Each row was made from one small tree. Brackets hold a mark, then the marks that hang from it, in alphabetical order. Every link used is in the known rows. Write each row's tree.
Known rows
{voki {tenap lezi {nura {ninin gevidop}}}}: [-42.4 -48.3 -16.8  36.7   2.8  11.2   4.1  -6.8  -2.0   5.4  15.0   3.0
  20.9 -19.4 -37.2   1.8  13.7  28.0 -16.7  37.2]
{gevidop {tenap nura}}: [-15.2 -43.5  14.1  18.0   6.6   6.9  -7.2  -5.3  -3.9 -21.1  22.6  -9.7
  13.0  -5.1 -16.3  11.7   2.4  18.1  -9.4  22.4]
{nura {ninin duza voki}}: [-36.2 -36.3  -7.2  29.5 -10.0  11.3  20.7 -16.6  -6.2 -18.5  14.9 -22.1
  16.7 -17.5 -10.6  -7.7  10.1  23.7 -23.7  28.6]
{ninin riren}: [-25.4 -27.1   3.5   7.6  -7.8  16.5  16.1  -1.2 -10.6 -22.4  13.6 -30.8
   7.9  -5.5  -2.5  -1.3   4.1  12.8 -18.0  22.8]
{lezi {tenap {nura ninin}}}: [-33.2 -45.2 -13.0  33.5  -6.5   5.3  11.7 -11.0 -13.6 -26.7  12.2  -9.1
  20.8 -22.9 -23.8  -3.3  15.8  19.7 -10.8   9.3]
{gevidop {tenap lezi nura}}: [-15.9 -50.8  12.9  26.8   0.6   4.1 -15.5  -5.9  -3.5 -22.3  26.2  -7.5
  14.7 -14.7 -24.3  18.7   6.6  19.8 -10.8  28.2]
{gevidop {tenap {lezi ninin}}}: [-19.3 -41.6   6.2  26.8  -1.8   2.6 -13.0  -6.5 -13.2 -24.1  24.8 -15.0
  19.8 -13.1 -27.1  23.5   6.5  22.6 -19.9  32.3]
{nura {ninin {lezi tenap}}}: [-33.3 -41.9 -14.1  37.4  -9.8   8.5  10.2 -17.2 -11.2 -19.2   2.5  -8.8
  16.1 -19.0 -21.5   0.1  10.2  25.3 -12.8  17.3]
{voki {tenap {lezi {ninin duza}}}}: [-36.3 -38.6 -16.5  36.4  -5.6   8.7   6.4   4.3 -12.4  -9.2  17.9  -4.7
  18.6 -13.4 -34.1   8.5  14.7  18.5 -17.6  36.8]
{nura {ninin {lezi tenap} riren}}: [-35.9 -49.4  -7.9  29.0 -13.1  10.7  16.9 -18.4  -9.3 -20.2   0.6 -20.8
  11.3 -20.4 -13.7   3.9  14.3  24.8 -17.1  15.1]
{nura ninin}: [-36.8 -20.1 -14.1  24.2  -3.4  14.1  15.4 -15.4  -8.9 -12.4  11.8 -18.0
  20.3 -11.7 -17.6  -3.0   3.7  21.8 -20.0  32.3]
{lezi tenap}: [-25.3 -28.3 -10.2  27.5  -4.1   7.9   4.9  -1.4 -20.4 -28.7  13.5 -12.6
  20.0 -14.2 -21.4  -2.6   6.3  14.0 -12.6  13.5]
{tenap lezi nura}: [-23.2 -48.1  -4.9  37.2 -15.6   5.7  -3.0  -3.0  -5.7 -25.0  22.9  -2.3
  15.6 -24.3 -26.2  -0.6  15.5  17.4  -5.9  24.1]
{tenap {lezi ninin}}: [-28.0 -35.4 -15.0  37.5 -18.5   3.4   0.6  -3.9 -19.2 -27.7  20.5 -13.3
  22.5 -21.8 -30.4   6.5  14.6  21.2 -19.3  29.5]
{lezi {tenap nura}}: [-25.7 -43.3  -8.7  31.1  -6.4   5.2   7.1  -3.2 -15.4 -31.0  14.7  -7.1
  18.5 -18.8 -21.7  -5.1  13.7  15.4  -6.7   6.5]
{tenap {nura ninin}}: [-32.9 -40.7  -9.4  28.0  -6.9  10.1  15.8 -13.0  -3.0 -17.7  14.5  -8.9
  16.5 -16.0 -17.2  -7.7  12.5  21.4  -9.6  20.2]
{lezi {ninin gevidop riren {voki {tenap nura}}}}: [-40.5 -61.2 -12.2  23.6  -5.3   5.6  20.9 -14.6 -16.4  -8.0  11.1 -21.0
  22.1 -18.2 -20.8  -9.1  19.4  40.8 -34.5  17.2]
{ninin duza gevidop}: [-15.4 -19.0   2.6  14.0  -1.9  11.8  17.4   1.2  -4.5 -22.8  20.8 -15.6
  16.2   3.8   6.4  -6.6  -5.2  21.2 -21.7  25.5]
{voki {tenap {nura ninin}}}: [-41.7 -41.3 -15.6  29.6   5.5  14.1  12.8  -4.2  -3.2   2.5  11.6  -0.2
  16.2 -10.6 -30.5  -2.9  11.4  20.9 -11.5  30.9]

Which tree is each row?
[-19.6 -61.1  14.6  27.4   0.4   4.6  -2.4 -13.9   0.1 -21.4  18.6  -9.7
  10.3 -13.0 -14.9  11.7   9.3  24.7 -11.4  19.3] -> {gevidop {tenap {nura {ninin duza lezi voki}}}}
[-38.7 -52.5 -18.0  39.9  -4.8   6.6   4.6   0.3  -9.3  -6.5  17.0   2.2
  19.2 -19.5 -40.1   4.5  20.4  22.4 -12.5  30.5] -> {voki {tenap {lezi ninin} nura}}
[-16.5 -73.0  16.9  28.5 -25.5   8.1  16.4  -5.1  -4.3 -34.4   7.3 -24.1
  -7.1 -16.8   7.2  -6.4  17.0  19.4 -12.7   4.8] -> {ninin duza lezi riren voki}
[-17.0 -49.6   6.5  14.8  -6.8  12.6   8.4  -8.6  -6.1 -13.6   1.3 -15.2
   5.1  -4.8   1.7  -5.2   0.3  32.3 -18.9  11.4] -> {ninin gevidop lezi riren}
[-30.9 -75.2   3.2  30.7  -9.6  12.2   4.6  -8.5  -8.1  -5.7  -0.8 -12.1
  -1.0 -19.8 -18.6  -8.7  15.6  28.3 -15.3  13.1] -> {ninin lezi riren {voki tenap}}
[-14.4 -38.1  24.4  -1.1   2.0  12.1  16.4  -3.3   0.7 -23.3  22.3 -33.5
   8.5   4.0  16.3  13.5  -2.4  23.3 -29.9  24.9] -> {ninin duza {gevidop tenap} riren}
[-34.0 -57.2   0.0  26.1 -13.6   9.4  24.5 -15.2   0.4 -23.0  15.7 -19.8
  10.6 -21.1  -6.8  -8.2  19.6  22.2 -15.3  16.4] -> {tenap {nura {ninin duza riren voki}}}
[-27.6 -58.3   0.6  26.2 -12.6   8.6  22.6 -14.3   3.4 -21.4  10.2 -11.7
   8.9 -15.0  -1.8  -4.5  15.1  27.1 -12.1  12.4] -> {tenap {nura {ninin duza gevidop lezi riren}}}
[-28.0 -68.1  -7.6  46.3 -26.2  -2.5   7.4  -7.7 -10.0 -34.8  24.5  -8.3
  18.0 -32.4 -26.1  -0.2  29.6  24.5 -13.6  17.1] -> {tenap {lezi {ninin duza voki}} nura}
[-15.9 -72.4  16.4  22.6 -15.7   8.8  16.2 -11.1  -1.8 -22.1   6.0 -21.0
   0.3 -13.4  11.6 -11.8   9.3  34.7 -24.3   6.6] -> {ninin duza gevidop lezi riren voki}
[-28.3 -56.9 -12.8  42.6 -21.9  -0.7   3.8  -6.6 -12.2 -30.5  22.2  -5.4
  20.9 -28.5 -31.0   2.8  25.0  23.1 -11.0  19.6] -> {tenap {lezi ninin} nura}
[-32.7 -41.9 -14.6  33.4  -3.0   8.6   9.8 -21.2  -9.5 -10.6   1.9  -6.9
  21.0 -16.3 -18.8  -3.9   5.0  36.0 -20.7  18.5] -> {nura {ninin gevidop {lezi tenap}}}
[ -2.6 -50.0  18.5  23.7  -1.8   4.7  -0.7  -2.9   0.2 -25.1  13.5  -4.0
   5.9   3.5   4.9   8.8  -3.8  27.8 -13.1  15.0] -> {ninin duza {gevidop tenap} lezi}
[-34.3 -63.9  -7.7  32.1 -22.9  -1.6  27.0  -9.5 -25.2 -44.3  14.2 -32.9
  18.4 -27.4 -13.1   1.8  30.3  23.8 -27.9   1.7] -> {lezi {ninin duza riren voki} tenap}
[-25.5 -70.6  18.2  14.3   3.7   8.2  -3.6 -20.5  -3.0  -5.5  19.0 -24.7
  15.6 -22.4 -11.1  -0.7   7.4  42.9 -35.5  22.8] -> {ninin {gevidop {tenap lezi nura}} riren voki}
[-10.1 -49.9   2.6  33.0 -10.8   3.8   9.3  -1.8  -7.7 -31.8   7.6  -2.1
   9.9  -6.4   0.9  -2.6   4.0  26.2 -11.5   4.1] -> {ninin duza gevidop {lezi tenap}}
[-40.5 -53.8 -12.7  21.7  -4.2   6.9  19.6 -14.1 -18.9  -6.9  10.7 -23.7
  23.0 -16.0 -20.6  -7.6  15.9  40.0 -36.9  20.7] -> {lezi {ninin gevidop riren {voki tenap}}}
[-34.0 -55.8 -12.7  32.0  -7.7   2.1  21.9  -9.0 -13.9 -16.8  16.8 -12.2
  23.0 -14.1 -17.8  -9.2  18.2  35.9 -28.8  18.1] -> {lezi {ninin duza gevidop {voki {tenap nura}}}}
[-33.3 -55.5   8.6  18.2  -8.9  14.6  23.6  -0.5  -4.2 -16.4  16.2 -29.5
   3.1 -13.1  -2.6  -4.8  15.4  16.9 -24.4  23.8] -> {ninin duza riren {voki tenap}}
[-26.9 -63.3  -4.2  34.3 -23.5   0.2  14.1  -7.1  -6.9 -32.3  23.1 -14.7
  17.7 -25.6 -15.5   5.8  25.8  27.0 -18.8  17.9] -> {tenap {lezi {ninin duza gevidop riren}} nura}
[-33.9 -43.8  -5.5  25.1 -12.9  13.5  17.7 -17.3  -5.9 -16.3   2.1 -21.2
   8.5 -15.3 -10.0   1.7  10.4  24.4 -16.8  21.2] -> {nura {ninin lezi riren}}
[-34.0 -71.4   8.8  27.1 -15.0  10.7  18.8  -2.1  -0.3 -18.4  19.4 -24.0
   3.2 -23.4  -8.4  -1.6  23.9  18.8 -21.3  23.3] -> {ninin duza riren {voki {tenap lezi nura}}}
[-32.5 -49.9  -7.0  27.5  -7.7   5.9  19.2 -11.0  -9.8 -28.1  13.1 -15.6
  19.2 -21.1 -13.0  -1.2  16.6  22.2 -15.9   8.4] -> {lezi {tenap {nura {ninin duza gevidop riren}}}}
[-28.1 -63.0  -3.2  35.4 -10.7   6.1  15.4 -17.9   0.9 -18.1  10.9  -4.1
  13.0 -19.7 -10.4 -13.2  15.1  32.0 -12.6  12.3] -> {tenap {nura {ninin duza gevidop lezi voki}}}
